Every row comes from one small tree of marks. Brackets hold a mark, then the marks that hang from it, in alphabetical order. Every link used is in the known rows. Which tree was each row made from?
In the rows, 128 means zero.
Known rows
{lise {lorok {zepeti dulikur}}}: [ 63 144 126  98  90 140 131 107 127 158 126 141 108 107 107 118 125 105
 102 169 127 136]
{lale {dulikur lise zeri} zuvolav}: [157  61 168  79 142 132  86 123 159 152 170 134 166 137  97 151 158  64
 167  85 108  62]
{notav tonosom}: [ 80 136 138 125  94 137  80 126 148 176 172 139 116 131  69 144 106  43
 126 158  99 137]
{zepeti {dulikur lise {tonosom notav zuvolav}}}: [143  69 130 147 104 146 165 101 172 106 176 131 126 130 142 158 160 145
  91  75 118 119]
{lise {lorok zepeti}}: [ 99 138 120 114  93 138 120 114 102 165 115 137 120 102  93 135 127  60
 119 187 117 151]
{zepeti {dulikur {lise lorok} zeri}}: [ 98  70 166  76 140 121 110  99 121 136 144 105  86 124 136 114 167 155
 136  73 153 129]
{lorok {zepeti {dulikur lise {tonosom zuvolav} zeri}}}: [155  63 120  83 125 157 149 119 137  87 129 152 145 158 124 151 209 150
 125 100 122 125]
{zepeti {dulikur lise}}: [ 86 104 161  91 100 113 117 117 154 147 165 134 123 127 108 137 119 125
 102 103 111 122]
{dulikur lise {tonosom notav zuvolav} zepeti zeri}: [208  49 111 128 167 194 166 110 121  72 128 128 118 147 113 181 203 111
 130  71 107 144]
{lale dulikur {notav tonosom} zuvolav}: [110 125 146 130 133 179  96 110 210 178 214 138 147 108  88 158 107   6
 135 130  92  44]
{zepeti {dulikur {lise lorok} {tonosom notav zuvolav}}}: [140  59 128 157 113 143 163  84 156 110 159 101  95 116 158 139 182 156
 102  72 140 134]
{dulikur zepeti}: [114 135 120 106 109 143 116 131 116 149 124 138 130 119  58 150  98  46
 104 167  89 143]
{lorok {zepeti dulikur}}: [ 68 156 129  91  83 142 132 124 138 153 146 166 132 121  86 140 104  92
  93 170 106 126]
{notav {tonosom zuvolav}}: [114 126 130 167  85 121  97 137 154 167 171 139 137 149  76 160 136  47
 108 166  97 114]
{tonosom notav zuvolav}: [139 123 129 192  84 124 145 128 140 148 173 140 134 122 104 169 114  61
  86 145  97 105]
{zepeti {dulikur lise {tonosom notav} zeri}}: [128  57 144  86 146 168 142  93 147  96 164 131  97 133 143 136 155 157
 134  37 134 142]
{lise {lorok {zepeti {dulikur tonosom zeri}}}}: [101  91 114  67 126 158 122  96 115 120 108 126 107 120 122 101 164 123
 142 125 143 154]
{lale dulikur}: [ 97 120 164 113  90  98 118 116 143 193 165 122 143 112  78 143  99  15
 118 135  84  95]
{dulikur {tonosom notav zuvolav} zeri}: [176  75 118 160 126 142 135 116 127 110 152 126 136 139 120 153 153  82
 120 102 112 123]
{lale zuvolav}: [133 121 128 126  85 116  63 140 154 161 157 161 174 121  80 137  90  53
 118 177 101  92]
{lorok {zepeti {dulikur lise}}}: [ 83 125 140  72  98 152 143 117 143 136 144 160 126 129 100 152 137 123
 108 135 112 130]
{lise {lorok {zepeti {dulikur zeri}}}}: [ 80 123 130  76 124 148 123 105 108 140 124 138  97 122 117 115 147 119
 130 139 143 132]

Which tree is each row?
[125  72 131  45 138 172 135 110 133  96 127 153 128 144 116 133 179 146
 143  92 128 149]
{lorok {zepeti {dulikur lise tonosom zeri}}}
[128  95 136 100 139 149 122 105 107 135 107 107 100 108  92 146 158  88
 127 128 114 162]
{dulikur {lise lorok} zepeti}
[113  84 131 101 127 157 133  97 143 113 164 136 104 126 133 123 119 124
 122  76 127 132]
{zepeti {dulikur {tonosom notav} zeri}}
[107  80 140  73 120 120 101 113 136 121 144 130 129 134 111 107 128 114
 123  95 120 136]
{zepeti {dulikur tonosom zeri}}
[186  51 117 111 137 154 140 109 102  97  99 118 129 136 129 147 236 119
 155 113 129 152]
{dulikur {lise {lorok zepeti}} {tonosom zuvolav} zeri}
[154  32 144 108 135 116 126  99 135 104 132  97 113 137 152 118 210 162
 126  65 148 129]
{zepeti {dulikur {lise lorok} {tonosom zuvolav} zeri}}
[125 106 169 104 154 137 140 102 142 159 175 115 128 104 100 153 115  32
 132  81  98  74]
{lale {dulikur zeri} notav}
[171  52 125  60 167 168 118 117 108  91 104 122 124 143  89 148 176 100
 151  85 108 166]
{dulikur lise tonosom zepeti zeri}
[124 100 148  79 149 149 124 116 118 157 134 121 132 126  66 154 134  25
 138 113  90 101]
{lale {dulikur zepeti zeri}}
[104  99 106  93 142 196 152  82 122 110 128 133  85 111 143 121 160 135
 136 102 149 161]
{lise {lorok {zepeti {dulikur {tonosom notav} zeri}}}}
[137  81 120  88 119 158 133 102 114 124 101 118 119 108 115 136 181  99
 150 134 119 180]
{dulikur {lise {lorok zepeti}} tonosom}
[152  61 127  68 150 166 124 100  93 105  97 120 114 124 124 131 206 114
 173 104 135 178]
{dulikur {lise {lorok zepeti}} tonosom zeri}
[124  49 144  92 160 166 141  74 133  99 149 101  75 116 167 121 175 168
 144  37 158 153]
{zepeti {dulikur {lise lorok} {tonosom notav} zeri}}
[115 111 138 101 112 149 128 110 105 147 117 127 114 110 107 147 163  92
 139 148 119 159]
{dulikur {lise {lorok zepeti}}}
[ 88 126 111  77  89 154 133 114 149 129 130 158 140 120  97 124 120  96
 106 156 106 147]
{lorok {zepeti {dulikur tonosom}}}
[106  97 128  63 102 164 142 111 151 115 134 152 134 129 111 135 152 130
 117 118 109 152]
{lorok {zepeti {dulikur lise tonosom}}}
[150  65 119  86 145 162 123  97 115 111  94  97 108 106 100 134 172  96
 137 111 115 185]
{dulikur {lise lorok} tonosom zepeti}
[123 112  92 154  97 171 175  90 149 117 139 132 108 114 139 139 161 123
  91 142 128 137]
{lise {lorok {zepeti {dulikur {tonosom notav zuvolav}}}}}
[141  77 121 144 119 146 145 108 149 106 168 135 125 139 135 140 152 126
 101  82 126 110]
{zepeti {dulikur {tonosom notav zuvolav} zeri}}
